What can hang from each mark:
voga: logodeg suges
nivokil: tefe
legip: logodeg
mukepa: logodeg
tefe: nivokil
suges: voga
tilud: logodeg
logodeg: legip mukepa tefe voga

In the rows, zero is written as 100.
Known rows, with every way that one mark hangs from another:
tilud[logodeg[mukepa voga]]: 78  134  100  147  124  87  83  88  137  106  51  109  96  93  97  92  114  100  94  93
logodeg[legip tefe[nivokil] voga[suges]]: 112  80  77  77  88  120  149  81  81  119  143  110  86  114  77  99  91  86  53  159
legip[logodeg[mukepa]]: 63  91  151  120  115  111  89  107  121  93  52  87  94  116  112  87  98  98  132  67
logodeg[voga]: 78  114  44  110  72  107  100  71  104  119  41  114  82  121  91  65  101  119  75  116
voga[logodeg[legip tefe]]: 131  105  79  69  96  88  91  108  93  91  97  83  109  90  116  113  102  112  110  60
tilud[logodeg[tefe[nivokil] voga[suges]]]: 74  115  84  111  90  97  116  61  112  105  178  111  81  109  76  76  126  112  44  163
tilud[logodeg[voga]]: 68  140  50  120  92  73  87  84  128  108  57  114  89  109  87  78  125  115  81  121
tilud[logodeg[tefe]]: 83  122  106  111  74  76  72  77  134  75  100  94  86  96  129  87  141  133  86  93
logodeg[tefe]: 93  102  92  98  49  122  92  66  109  93  91  97  83  111  135  81  104  138  85  91
voga[logodeg[legip tefe[nivokil]] suges]: 119  87  94  64  98  103  111  110  68  93  168  94  115  85  78  99  73  91  95  113
suges[voga[logodeg[legip tefe]]]: 130  102  84  86  101  90  90  121  62  82  99  85  120  88  88  118  110  124  126  63
tefe[nivokil]: 88  102  72  107  64  114  81  63  101  99  96  114  102  97  107  57  77  99  94  127
tilud[logodeg[legip mukepa tefe[nivokil]]]: 119  102  141  120  126  87  89  97  124  81  133  103  110  71  136  132  123  58  99  101
mukepa[logodeg[tefe]]: 70  98  122  108  51  97  73  98  144  76  107  91  85  129  155  89  119  126  110  108
suges[voga[logodeg]]: 88  119  74  115  92  99  70  107  65  89  62  100  118  92  60  74  86  144  137  74
mukepa[logodeg[legip voga]]: 78  107  77  99  97  71  104  131  127  102  33  111  97  137  111  103  105  85  111  124
suges[voga[logodeg[legip tefe[nivokil]]]]: 137  94  74  87  105  98  101  108  54  93  151  101  129  82  85  114  99  103  117  98
nivokil[tefe]: 79  78  97  96  64  89  84  101  97  96  92  117  111  82  104  51  61  97  114  81

Rows:
79  88  112  80  83  86  126  127  116  97  107  98  84  143  94  115  105  95  90  141 -> mukepa[logodeg[legip tefe voga[suges]]]
138  99  115  93  121  100  85  114  103  97  83  84  117  69  128  128  99  91  131  51 -> voga[logodeg[legip mukepa tefe]]
137  84  79  97  118  119  129  78  113  129  112  114  92  104  125  122  101  63  78  117 -> logodeg[legip mukepa tefe[nivokil] voga]
124  100  119  117  138  94  81  139  61  86  43  96  136  70  73  117  69  87  169  55 -> suges[voga[logodeg[legip mukepa]]]
138  90  129  104  133  108  84  130  71  91  95  91  123  77  92  142  99  96  143  43 -> suges[voga[logodeg[legip mukepa tefe]]]
121  91  153  89  126  109  101  133  85  88  109  83  114  74  88  127  71  91  125  65 -> voga[logodeg[legip mukepa tefe] suges]
111  122  65  89  107  68  115  96  129  101  95  98  83  113  108  118  154  97  72  110 -> tilud[logodeg[legip tefe voga]]
108  94  141  97  134  102  95  141  66  89  69  91  129  67  58  108  41  82  141  63 -> voga[logodeg[legip mukepa] suges]
125  82  86  79  77  107  110  80  101  96  128  104  98  94  134  101  102  84  84  119 -> logodeg[legip tefe[nivokil]]
80  81  148  107  108  124  96  81  126  108  142  90  90  119  137  98  131  85  93  88 -> legip[logodeg[mukepa tefe[nivokil]]]
57  97  103  93  91  81  118  141  105  97  62  105  95  133  74  95  78  85  112  142 -> mukepa[logodeg[legip voga[suges]]]
107  89  86  73  84  116  143  96  86  107  97  102  77  118  79  104  93  104  65  134 -> logodeg[legip tefe voga[suges]]
119  100  130  126  110  121  72  103  81  94  111  92  113  80  96  106  102  137  130  50 -> suges[voga[logodeg[mukepa tefe]]]
90  97  78  83  98  105  134  109  70  105  55  108  91  119  54  88  66  92  91  135 -> logodeg[legip voga[suges]]
97  87  120  118  94  145  124  56  102  130  156  114  83  104  91  90  80  96  60  133 -> logodeg[mukepa tefe[nivokil] voga[suges]]
106  92  138  108  107  130  83  85  89  107  170  93  115  70  90  92  62  104  95  92 -> voga[logodeg[mukepa tefe[nivokil]] suges]
70  95  59  84  91  108  132  60  126  133  154  94  67  152  117  79  150  113  54  129 -> legip[logodeg[tefe[nivokil] voga]]
117  91  107  60  94  94  101  126  71  82  125  82  103  87  81  106  80  113  109  85 -> voga[logodeg[legip tefe] suges]
120  114  109  115  135  84  104  103  130  105  83  103  93  94  125  138  138  80  87  90 -> tilud[logodeg[legip mukepa tefe voga]]
99  124  104  125  145  75  104  114  124  103  35  108  106  85  93  126  113  62  111  91 -> tilud[logodeg[legip mukepa voga]]
